Each row was made from one small tree. The marks that hang from a mark follow it in brackets, in alphabetical order. Every link used is in the known rows. Write each row's tree.
Known rows
V[K[B] U]: [-13 -43  28   9  43  39  40  26 -38 -12 -40  42 -47   8   1  -1  -3  -8
  16 -20  67  25 -31  10  65  -2  24  -9   7  -7  66  -3  40  29   7 -54
  40]
B[F[C] K U[J]]: [ -7 -14 -60  11 -21 -35   4 -21  12   4  -4 -62   0   8 -31  12  14  21
  30  22 -56 -37  -4  -7 -20  43  47   3  -7 -21 -33 -14   5 -27   7  12
  -4]
K[B V[U[J Q]]]: [ 16 -23  42 -34   8  20  29 -27  12 -29   1  22 -35 -16 -19  -8  11  13
   0 -14  32  -6   4 -12  35   0 -10 -61   0   2  45  28   1  21   0  43
  -4]
U[J V]: [ 45  38   5  -6 -24  -9   3  -3   6 -33  28  10 -20  20  -6 -28   7  21
  34 -18 -41   5  36  -8 -16  53 -30 -17  -4  19  12  15  20 -26 -20  25
 -23]
B[F K U]: [  1 -44 -69   3 -15 -24  -3  -7  -2  16 -27 -38  17  41 -20  14   4  10
  17  25 -31 -23 -15 -10 -21  29  35  -7 -28  11 -31 -15  21 -28  -3 -12
  19]
K[B[U[Q[F]]] V]: [ 24 -26   9 -34  -9  10   8 -26  15 -12 -13   0  -9 -14   1  -3   2   7
 -21   5  24  -1  -8  -1  16 -20  -3 -68  -3  31  19  32  -3  -5  10  45
  11]
F[B C Q]: [-66  49  24   6  -4 -18  -5   8  -3  12  -3 -26  10 -55  37   0  10  -3
 -50 -10  36 -13   6   7  30 -33   5  55  43 -18 -19 -21 -52  72  18  14
  -4]
U[B[F] V]: [ 29  23  -2 -20 -10   4  26 -18 -18 -24  10  17  20  14  12 -19  11  12
  23 -21 -28   7  32  -1 -12  18 -23 -23 -10  34  23  28   7 -34 -29  18
 -25]
Q[F[B[K] C]]: [  1  23  -4  39  16 -33 -14   6 -11   8   8 -21  31 -40  15  17  -7  -1
 -13  18 -17  15  17  -2 -11 -53  -6   7   2 -15 -31 -23 -16 -12  10 -27
   2]
J[U]: [ 39  -4   9  24 -10  10   3  26  -2 -21 -14  19 -31  41   5  16 -11 -17
  -5 -14  34   5 -35  -8  24  -1  -4  -7  31  25  10   1  -5  -5 -18 -17
  -4]
T[C[F[B]]]: [ -8  17  -1  -8  36  -1 -23   7   8   7  21  19  42  -6  17 -10 -17 -16
   5  22   5  15  -8   7 -11  -9 -29  19 -38 -30 -22  -4  -9   7  -5 -16
  -3]
B[K U[J V]]: [ 23 -10 -57 -11 -43 -29   2  -8  17   4  -7 -35 -17  36 -31  -6  -3  24
  25  11 -39  -7   7   1 -15  50  36 -28  -9  30  -9  -3  31 -37   7  -2
  43]
V[U[J Q]]: [  0 -25  15  -7   3  15  10  25  -4 -14  18   4 -52  20 -20 -23   6   4
  15 -19  10   4  13 -16  36  12   4  -8   9 -15  55   6  49   9 -18   1
 -44]
U[Q V]: [ 54   6  11 -33 -27 -11 -25   7  11 -15  13  14 -26  45  -3 -50   6  15
   0 -32 -14  -5  30 -14 -17  12 -41 -22   4  26  19  32  26 -38 -13  33
 -10]
B[F[C[T]]]: [  5  11  19  34   9   2  -1 -12  -6  -8   1   1  10   1   8   4  -1  -2
  18   2 -21 -12  -7   0 -18  24 -23  38 -11 -11 -24   2 -13 -10  -7   4
 -50]
B[K]: [  6  -7 -15  25 -14  -6  -4   5  -8   3 -44   8  -1  32 -10  10  -2  -2
   1  15  -2   4   1  -1  -8  10 -10   1 -19  16  -5 -14   4  -8  -6 -29
  24]
C[F[B] T]: [-31  -2  28   5  -1  29 -19   2   8  29  14  27  37 -11   2  19 -42 -16
   8  14 -15  22  -3  37 -53  24   5  48 -37  -8 -20  -6 -15  14   8 -29
  -3]
B[F K[V] U]: [ 14 -49 -62 -14 -12 -18   4 -30  11   8 -13 -33  17  29 -34   9   6  22
  11  24 -34 -22 -18 -17 -23  23  23 -25 -23   8 -53 -10   9 -35  -5   4
  29]
B[F U[J V[K]]]: [ 26 -17 -48 -25  -9  -9   7  -4  -3 -11  24 -26  -8  30 -13 -20  14  24
  41  -8 -46 -11  -1 -10 -22  59  26 -13  -4   5  -5   7  42 -38 -12  17
  -8]
K[B[U] V]: [ 12 -18  11 -25 -12  13  24 -30  10 -18 -27   2  -6 -15   9   6  -7   8
 -17  10  38   7 -20   6  26   2   3 -59  -6  41  15  24 -16  14   4  31
  16]
Q[F[B[K[V] U]]]: [ 10 -10 -33   9  11 -25 -16   4  -6  18  13 -22  34 -19   5  15  -7   2
 -15  26 -15  24   8  -9 -21 -45   7 -22 -10  10 -31 -20   7 -19   2 -24
  18]
Q[F[B]]: [  8  10  -5  22  21 -15 -19  20 -21   5  17  -1  34 -21  27  11  -7 -11
 -14  15  -6  32  18  -9 -15 -46 -20  -3  -9   6 -10 -16   6  -5 -11 -25
 -20]
K[B V[U[J]]]: [ 11 -14  42 -16  12  23  42 -29   4 -34  -6  26 -24 -22 -10   4   2  12
   7  -6  35   4  -3  -5  43   7  -9 -56  -6   8  35  19  -6  27  -2  26
   2]
C[F[B[K U] Q]]: [-55  -9 -28 -10 -18   2 -11  17   2  25  -9  -8  41  -7   7  21 -10 -11
 -13  14  -7 -10   7  27  -8  -8  29  38 -18 -21 -27 -26 -12  31  12 -10
  34]
J[U[Q[F]]]: [ 56 -17   6  11  -6   4 -21  31   6 -11   8  14 -35  43  -6   4   1 -20
 -11 -21  16  -7 -18 -20   6 -30 -13 -20  36  11  17  11  13 -30 -10   4
 -11]
C[F[Q] T]: [-28  -4  31  27  -8  58 -18  11   5  25  -1  49  20  15   5  20 -21 -33
  17   9 -15  -5  -4  44 -22  23 -24  72 -29 -12 -21  -4   2  11  20  -9
  -1]
V[K U[B J Q]]: [-21 -36  10 -32  27  47  33  29 -27  -5   5  22 -70   5 -27 -31  24   0
  16 -36  23  24   3  -5  41   3  36 -10  35 -27  97  12  63   5 -13 -21
  -9]
F[B C[T] Q]: [-69  45  42  13  -1  -1 -13  -3   7  32   5 -14   6 -52  27   4  -2  -9
 -40  -8  31 -13  -5  17   8 -14   6  71  36 -11 -24 -17 -51  67  34   8
   2]
Q[F[B C]]: [  2  29   7  36  21 -25 -12  12 -16   0  17 -17  28 -46  31  11  -8  -5
 -15  13  -8  24  16  -1  -2 -55 -15  10   8 -11 -22 -15 -15  -5   1 -21
 -26]
T[C[F[Q]]]: [ -5  16   1   7  31  18 -23  13   6   5  12  33  30  11  17  -9  -2 -28
  10  18   5  -5 -11  11  12 -10 -49  34 -33 -34 -23  -3   3   5   3  -1
  -2]
F[B[K] C]: [-36  34   5  12  -7 -42  -1  -7   2   9 -16 -38  14 -44   9   7 -11  14
 -30   7  12   5   4   3  -6 -16  26  19  15 -12 -23 -22 -51  30   9 -22
  14]
F[B[U] C[T] Q]: [-76  26  14   1 -11  -6 -10  -1  13  42   5 -42   2 -50  24   7  -9  -4
 -42   0  33 -13 -19  22  16  -9  41  62  42   3 -26 -16 -38  63  41   7
  10]

Which tree is each row?
[ -4 -55  15  -9  34  36  12  42 -27  -1 -14  29 -63  30 -15 -32   5  -2
   5 -31  45  23 -20  -5  47  -9  14   5  24 -21  57  -2  63   4  -5 -47
  17] -> V[K U[Q]]
[-12  14 -17 -18  28  -5 -21   6  14   9  31   1  35 -10   9 -10 -15 -11
  11  25  -4  11 -10   7 -12   4  -8  12 -34 -31 -18  -3  -2   5  -3  -6
  -8] -> T[C[F[B[U[J]]]]]
[-74  31  -3  -4 -16 -23  -3  11   2  23  -4 -54   6 -52  36   1   4   1
 -51  -2  38 -13  -8  13  40 -28  40  47  47  -4 -20 -21 -39  67  24  12
   3] -> F[B[U] C Q]
[-32  35  45  46  -8  26  -6   4   4  12 -15  10 -19 -17  23   4   2 -20
 -14  -6  18 -19 -11  24  30  -1 -26  74  29  -6 -17  -5 -23  32  31  11
 -13] -> F[C[T] Q]
[ 43 -15   5   0  -2  -5 -23  30   8  -5  14   6 -26  30  -4   5   0 -16
 -20 -21  20  -4 -16 -23  -1 -34  -1 -22  39   9  14   7   4 -18  -9   2
  -7] -> J[U[Q[F[B]]]]
[ 24  22  -9 -13 -27  -4  24 -16  -9  -9 -16  17   6  19  -4 -11   2  13
  13 -13 -19  15  31   8  -7  12  -9 -32  -7  44  26  18   4 -35 -12  -4
  26] -> U[B[K] V]
[ 52  13  10  -2 -21   9  23   9  -2 -27   0  24 -26  34   3   4  -6  -5
   5 -32  19   9 -13  -2  19   3   1 -31  36  43  27  20  -5 -26 -19  -4
   9] -> J[U[B V]]
[ 12 -10 -12  17  27 -18  -8   6 -13  10  18   0  29 -19   1  15  -6   0
  -9  15  -9  24  14 -15 -10 -49  -9 -17 -13  -4 -26 -24   8 -11  -2 -33
  16] -> Q[F[B[K[V[U]]]]]
[-34  -7 -16 -12 -14   1  -6  20  -5   7   1  -9  40 -12  17  14 -30  -5
  -5  15  -6  22   3  28 -14   1  27  20 -23  -7 -12 -13  -7  16 -10 -21
  -6] -> C[F[B[U]]]
[-25 -11  19  -2  -2  23 -17 -15  19  34  11  26  40  -9 -20  23 -38  -6
   8  19 -25  14  -3  33 -64  23   7  35 -41 -13 -40 -11 -22   4  17 -28
  29] -> C[F[B[K[V]]] T]
[ 25  18  23  64  17   6 -14  10 -11   0  11   8   8 -20  20  13 -15 -18
  11  15 -20  20   4  11  -2 -32 -35  25  -2  -3 -21  -5   5 -33  11 -22
 -31] -> Q[F[C[T]]]
[  5   0 -17  34   1 -27   0 -18  -4  -4 -25 -16  17  12 -15  13  13   9
  18  12 -36 -31   3  -9 -21  14  -8  19 -18 -25 -40 -16 -17 -21  -1  -6
  -1] -> B[F[C] K]
[ 47  -6  20 -44  -7   4 -14   6   2 -12  -8  29 -40  36  -6 -49  16  12
   1 -42   7  -6  17  -6 -11  11 -23 -31  11  14  45  37  31 -31   6  26
  34] -> U[Q V[K[B]]]
[-19 -26   4  14   9  21  41  14 -27  -4 -22  14 -19  10  -6   5  -8  -5
  12  -5  30  27   0   4  53  -8  20 -10  -3  12  48  -5  29  11 -16 -44
  -1] -> V[U[B[K]]]
[ 13 -20  -4  19  17 -18  20 -36   5 -13  -5  -8   7   2 -35   8   8  23
  21   5 -29 -29  -4 -18  -1   5  -9  -1 -13 -37 -56 -16 -16 -24   0  -4
  15] -> B[F[C] K[V[U]]]
[ 27 -10   9 -16 -19  20   4  22   4 -12  -6  14 -42  34  -4   0   7 -18
 -19 -30  32   0 -16 -11  16 -18  10 -27  47  26  54  26   1 -12 -20  13
 -21] -> J[U[B Q]]
[-11   2  18   7   5  10   6 -10 -16 -14 -36  23  13   3  26  17  22 -15
  -2  -2  28 -29   2  -2  15   6 -20  -6 -20  10  28  13 -12  36   3  33
 -13] -> K[B[F[Q]]]
[ 62  -3  16   3  -3   7  12  16  -1 -27 -14  35 -40  45  -2   2  -8  -4
   9 -35  32   0 -31  -4  16  13   1 -28  34  27  17  12   2 -21  -1 -14
  48] -> J[U[V[K[B]]]]
[  1  20   7  44  19 -21 -20  -1  -4  22  14 -12  28 -39   8  19 -14  -7
  -6  19 -20  15  10   4 -27 -40  -4  18  -3 -11 -35 -20 -16 -15  22 -31
   6] -> Q[F[B[K] C[T]]]
[-16  12  37  20   5  11   7 -20  -7  -8 -31  17   7 -14  23  19  14 -15
   3  -2  23 -34  -4   9  12  11 -16  11 -11   1  17  15 -26  33  20  34
 -12] -> K[B[F[C[T] Q]]]
[-46  11  -4   5 -14 -33  -7 -16  18  41  -8 -53   7 -40  -4  13 -30  14
 -23  17   9   7 -23  19 -21   8  62  27  14   8 -31 -17 -39  22  34 -29
  32] -> F[B[K U] C[T]]
[ 10   5 -14 -23  -7 -17 -37   9  12   6  41 -18 -14  -4 -22 -18  29   4
  -4  -4 -43  -9  46 -29 -47 -12  -8 -21   5 -24  28   7  26 -18  -7  37
 -40] -> U[J Q[F[B[K]]]]
[-22  21  -1 -10  35   5 -26  10   8  14  21  22  42  -7  20  -9  -5 -22
  -3  17  11  -1  -7   7   1 -16 -33  34 -29 -36 -26  -9 -10  23   4  -3
   6] -> T[C[F[B Q]]]
[ -7  13 -11  -7  34  -7 -25   2  11  13  13  16  45  -1   6  -6 -16 -14
   5  25   0   9 -10   7 -17  -8 -22  15 -42 -33 -29  -9 -11   3   1 -20
  14] -> T[C[F[B[K]]]]
[-15  18   8  29   6   0  -1   0 -13 -12  -5  -3  11  -1  22   1  24  -7
   2  -6  -9 -36   4  -6  13  -1 -31  48   6 -24 -27  -8 -16  15  -4  26
 -42] -> B[F[C Q]]
[ 22  -6 -35 -21 -24   0   9  12   0  -8   6 -19 -33  24  -5 -24  -3  18
  21  -6 -16  17  -4   6   3  46  30 -17  12  29  17   8  43 -25  -5  -2
  10] -> B[U[J V[K]]]
[ 15 -21  -6   7  -2   2  17 -16   5  -7 -14  10 -16  17 -37   3   0  15
  10   9  -7   3   1 -12   7  10  -7 -21 -11  -2 -16 -12   7 -11  -6 -18
  31] -> B[K[V[U[J]]]]
[ 11 -10   8 -31 -16  12  26 -33  15 -23 -14  -3 -15 -21  -1   4   2  13
  -7   8  22   2 -11   3  19  16   9 -62  -3  32  22  26 -12  14   3  45
   4] -> K[B[U[J]] V]
[-37  38  41  14   1 -14  -6  -9   7  17   7 -21   8 -51  21   2 -26   5
 -26   1  20  19 -10  15 -17   1  16  41  17   0 -16  -7 -49  36  15 -19
 -17] -> F[B C[T]]
[-23  16 -10  -8  33  -2 -29   5  12  20  14  20  44  -2   9  -5  -3 -20
  -2  21   5  -8  -6   6  -6 -16 -27  31 -35 -39 -33 -14 -12  17  10  -7
  24] -> T[C[F[B[K] Q]]]
[  9   5  17  -2   3  -9 -38  12   7  16  24  -9  -5 -13   6 -18   2  -6
 -23  -6  -9   3  18  -9 -24 -40 -19   5  12  -9   8  11   6 -15   7  15
 -34] -> U[Q[F[B C[T]]]]
[-20  23 -16  -8 -25  16  26 -10  -8  -8  -8  -1 -12  -8 -17   7  22   0
  13   5 -27  11  32   2 -10  24  15 -18   0   9  57  10   7  -3 -21   9
 -31] -> U[B[K] J]
[  8 -13  15 -19  13  28  42 -21  -4 -27  24  15 -16 -12 -18 -10   7  17
  12  -8  -2  18   6 -14  27   5 -13 -29   4  -4  12   9   9   0 -30  13
 -34] -> K[V[U[B[F] J]]]
[-14  -9 -23 -54 -13 -25 -14  13   2  18  10 -32  -1  -1   8 -29  -7  19
 -30 -13  19  20   0  -6 -16   1  39 -15  17  26  13   2   8  14  -3  -6
  20] -> F[B[U[Q V[K]]]]
[ 17 -26   2 -28  -1   7  23 -40   8 -19 -16  -2  10 -11   3  10   5  13
  -2   9  17 -13 -18  -5   8  10   1 -55 -17  25   0  24 -16   4  -1  44
   2] -> K[B[F U] V]
[ 28   5  -3  -9  -8   2 -32  18   7  -9  38  -4 -27   9 -13 -23  28  -4
   6  -6 -44  -6  42 -24 -28  -7 -29 -15   7 -17  38  18  40 -30 -15  43
 -65] -> U[J Q[F]]
[-21 -39 -68   3 -18 -15  -8  -4  -1  25 -28 -33  16  40 -17  15  21   1
   6  18 -23 -45 -13  -9  -6  19  30  14 -17   3 -36 -22  20  -6  11   6
  32] -> B[F[Q] K U]
[ 20 -38 -19   5  17  -7  13 -29  -1  -6  -6   7  12  28 -39   7  11  19
  23   8 -27 -21  -2 -25 -13  12 -13 -16 -29 -20 -43 -16   5 -22 -13  -8
  20] -> B[F K[V[U]]]
[-34  41   0  -4 -11  20  29 -13 -12 -18  19  -9  -3 -31   6   0  41  -3
  14 -10 -32 -16  34  -2   5  18   0  13  19 -19  43  14  -8  14 -21  48
 -76] -> U[B[F[C Q]] J]
[ 51   6  -3   0 -22   0  20   3   2 -18 -11  21 -23  41 -13  11  -5  -2
   9 -27  10   0 -13  -3   9   4   9 -37  29  37  18  12  -7 -33 -10 -11
  36] -> J[U[B[K] V]]
